Each row was made from one small tree. The marks that hang from a mark follow it in brackets, in the order of their numbers. Every link used is in the known rows. Write each row's tree.
In the rows, zero is written as 128.
Known rows
k_446[k_102[k_963 k_987[k_290 k_452]]]: [158 156 138 184 101  86 144 123  96 123 135 112 174  99 118 163 118 113
 162 141 135 144 139 149]
k_987[k_102[k_446] k_290]: [100 180 147 127  80  75 152  69  83 153 194 112 108  55 170 161  91 161
 150 127 130 138 187 150]
k_102[k_987]: [120 139 115 158 104 115 138 161  85 123 142  94 139 116 143 121 135 111
 127 136 105 135 128 129]
k_102[k_446 k_963 k_987[k_452]]: [137  89 150 181 111 132 201 158 101 109 134  68 164  74 144 148 142 123
 119 119 143 126 141 119]
k_963[k_102[k_987]]: [110 109  96 176  70 133  85 149 127 121 123  98 115 123 168 110 121  93
 110 107 147 115 142 106]
k_609[k_100 k_452[k_987[k_102 k_290]]]: [ 91 181 125 115  70 174 148  98 175 138 168 148  99 110 102 144 135 137
 151 110 169 145 105 152]
k_441[k_452]: [131 147 103  90 115 158 154  93 145  93 149 111 142 138 121 145 112 145
 124 123 153 127  98 122]
k_987[k_102 k_290 k_452[k_441]]: [120 223 127 133  37  17  95  75 112 146 164 110  99  83 139 155 109 208
 136 106  82 192 144 162]
k_290[k_100[k_609] k_987[k_102[k_446]]]: [146 142 155 120 120 130 133 141  78  69 186  98 121  69 179 139 122 168
 163  69 102 159 112 142]
k_102[k_963 k_987[k_290 k_452]]: [136 152 132 205  62 117 171 147  93 149 128  64 159  68 118 154 160 129
 130 153 116 165 151 158]
k_441[k_452[k_987[k_102[k_446 k_963]]]]: [119 172 117  90 114 166 151  96 154  97 187 106 128 132 138 151 110 146
 112 140 179 110 112 115]
k_609[k_100]: [ 94 141 126 122 119 160 156 122 145 138 111 142 126  94 107 140 131 130
 138 131 128 130 111 132]
k_446[k_102[k_963 k_987[k_290]]]: [151 150 143 186 109 102 151 120  83 123 143 123 175  99 121 165 103 100
 161 163 139 133 150 144]
k_987[k_102]: [110 163 143 138 100  87 104 116 121 136 157 133 112 113 158 145 104 153
 142 123  96 152 143 125]
k_100[k_609[k_452]]: [142 100 144 128  83 150 161 109 172 129 153 129 162 161  93 129 109 162
 125 105 119 120 125 163]
k_987[k_102 k_452[k_441]]: [127 180 133 129  74  33  74 114 143 116 141 123 104 125 141 141 109 203
 126  88  72 185 110 127]
k_963[k_102[k_446 k_987[k_290]]]: [104 105 104 168  70 126 126 118 102 123 147  88 113  87 181 118 111  94
 113 103 176  96 169 114]
k_963[k_102]: [117  99 105 156  86 140  78 124 157 123 111 121 105 132 160 115 117 104
 113 103 161 112 142 106]
k_452[k_441]: [128 136 133 117 109  96 113 112 118 101 123 152 117 146 115 127  96 156
 100 140 102 137 114 116]
k_102[k_446 k_963]: [132  71 171 150 144 167 203 120 123 113 127 116 152  85 135 157 115 119
 120 142 173 100 158 110]
k_446[k_102[k_963 k_987]]: [153 130 146 185 125 111 140 140  98 106 133 131 179 119 124 159 106  98
 157 154 133 129 134 125]
k_452[k_441 k_987[k_290]]: [117 199 118 104  90 105 101 103 114 131 174 137  93 141 111 119 116 148
  85 170 149 116 133 141]
k_452[k_441 k_987]: [119 172 124  98 119 113  88 128 134 113 157 147  99 169 116 109 116 142
  77 157 143 109 106 117]
k_102[k_446 k_963 k_987]: [125  81 158 183 120 155 213 152  80 109 143  85 164  74 149 149 123 103
 119 150 149 107 157 111]
k_987[k_102 k_290[k_100[k_609[k_452]]]]: [126 199 150 136  49  91 146  85 109 143 212 121 126  63 154 154  94 192
 161 106  98 175 167 179]
k_609[k_100 k_452[k_987]]: [103 144 120 111 101 201 152 120 190 120 143 157 107 137  88 129 149 122
 138 105 179 129  81 136]
k_987[k_290[k_100] k_452[k_441]]: [151 196 118 119  73  64 124 102 114 118 156 109 116  73 125 133 136 201
 134  86 111 187 117 170]

Write each row's tree
[124 204 128 100  87 110 116 110 118 120 193 134 107 127 115 115 112 171
  88 153 139 119 132 155]
k_452[k_441 k_987[k_290[k_100[k_609]]]]
[129 124 150 148 124 135 121 129  77  91 134  99 105  87 165 161 137 117
 152 121 133 152 121 114]
k_290[k_987[k_102[k_446 k_963]]]
[103 149 123 101  88 179 141 111 184 100 140 171 100 151  80 130 126 142
 121 113 162 134  68 129]
k_609[k_100 k_452[k_441 k_987]]
[154 184 122 125  72  86 149 108 131 144 166  88 140  68 120 134 147 197
 143  77 115 169 136 194]
k_987[k_290[k_100[k_609]] k_452]
[140 117 140 119  87 159 149 116 181 134 170 128 152 171  91 121 117 156
 114 114 138 107 124 163]
k_100[k_609[k_452[k_987]]]
[107  83 107 166  87 133 115 136 117 108 137  94 116 105 182 110 110  93
 107  93 171  93 152  97]
k_963[k_102[k_446 k_987]]
[129 133 160 153 100  81 141 118 145 124 143  99 128  82 156 165 122 174
 138  88 118 159 139 124]
k_987[k_102[k_446 k_963] k_452]
[142 135 144 148 118 111 110 131  95  92 124  81 105  86 158 160 159 137
 156  89 127 171 103 121]
k_290[k_987[k_102[k_446 k_963] k_452]]
[106 162 168 157  75 101 175  70  88 155 180 110 126  41 159 178  93 153
 144 151 139 142 200 148]
k_987[k_102[k_446 k_963] k_290]
[135 224 129 136  59  49 112 102 114 143 185  95 106  45 163 151 134 204
 166  71  96 202 144 174]
k_987[k_102 k_290[k_100] k_452]
[102 226 128 107  73  76  83  95 110 138 194 139  83 130 134 131 100 164
  93 166 127 130 143 138]
k_452[k_441 k_987[k_102 k_290]]
[113 121 172 152 111 116 156 113 119 124 157 124 130  83 163 165  95 146
 136 132 126 132 165 114]
k_987[k_102[k_446 k_963]]
[162 140 141 179 112  81 128 138 108  97 124 127 172 126 116 158 106 121
 149 136 121 144 116 127]
k_446[k_102[k_963 k_987[k_452[k_441]]]]
[116  89 101 166  81 119 107 140 132 109 131  82 116 108 179 109 124 107
 110  73 168 104 140 103]
k_963[k_102[k_446 k_987[k_452]]]
[133 130 144 122  77 146 141 113 178 136 179 128 146 168 102 126 110 165
 117 110 126 116 129 162]
k_100[k_609[k_452[k_987[k_102]]]]
[106 180 141  95 110  89  94 115 122 108 188 146  85 148 148 123  90 161
  86 143 137 108 126 109]
k_452[k_441 k_987[k_102[k_446]]]
[152 168 133 153 107  83 140 120  80 115 174 125 171 105 131 144  94 126
 166 127 120 130 139 157]
k_446[k_102[k_987[k_290[k_100[k_609]]]]]
[163 138 142 184 120  94 135 143 111 107 126 119 176 118 119 157 118 111
 158 135 128 140 121 131]
k_446[k_102[k_963 k_987[k_452]]]
[157 124 147 115 102 143 156 133 148  86 174 140 151 123 122 120 103 184
 133  82 108 148 106 153]
k_290[k_100[k_609[k_452[k_441]]]]
[144 151 145 119 141 128 117 148  65  56 173 104  95  61 194 138 138 144
 172  65 123 172  98 119]
k_290[k_100 k_987[k_102[k_446]]]
[ 96 166 131 105  74 157 129 106 181 103 154 174  93 144  94 138 113 156
 126 112 147 146  77 128]
k_609[k_100 k_452[k_441 k_987[k_102]]]
[120 113  90 178  62 116  77 152 141 122 114  84 113 123 166 106 135 106
 112  86 143 127 129 112]
k_963[k_102[k_987[k_452]]]
[123 193  91  79 104 165 146  86 143 114 183 100 126 133 119 140 127 139
 113 144 187 112 108 140]
k_441[k_452[k_987[k_290]]]
[129 115 158 182 101 150 230 138  56 114 173  76 159  27 156 155 124 118
 131 145 154 123 174 139]
k_102[k_446 k_963 k_987[k_290[k_100]]]
[156 134 142 114 111 160 155 143 158 100 186 130 146 123 126 113 122 170
 136  82 128 136 109 157]
k_290[k_100[k_609[k_452[k_987]]]]
[124 155 145 115  93  34 105 104 133 104 156 119 104 108 159 143  96 202
 123  73  94 161 119 118]
k_987[k_102[k_446] k_452[k_441]]
[110 161 149 127 126 139 126 133 138 133 182 119 108 119 152 136 125 128
 110 147 167 102 147 116]
k_452[k_987[k_102[k_446 k_963]]]
[107 124 130 113  82 165 155 100 174  94 117 176 116 135  81 142 112 151
 136 102 134 154  72 127]
k_609[k_100 k_452[k_441]]
[131 118 147 185  85 120 214 129  78 131 149  59 159  46 141 157 144 128
 125 131 151 130 163 143]
k_102[k_446 k_963 k_987[k_290 k_452]]
[106 189 146 131  99 129 140 106 116 157 198 109 104  91 149 147 126 132
 119 160 175 110 171 142]
k_452[k_987[k_102[k_446 k_963] k_290]]
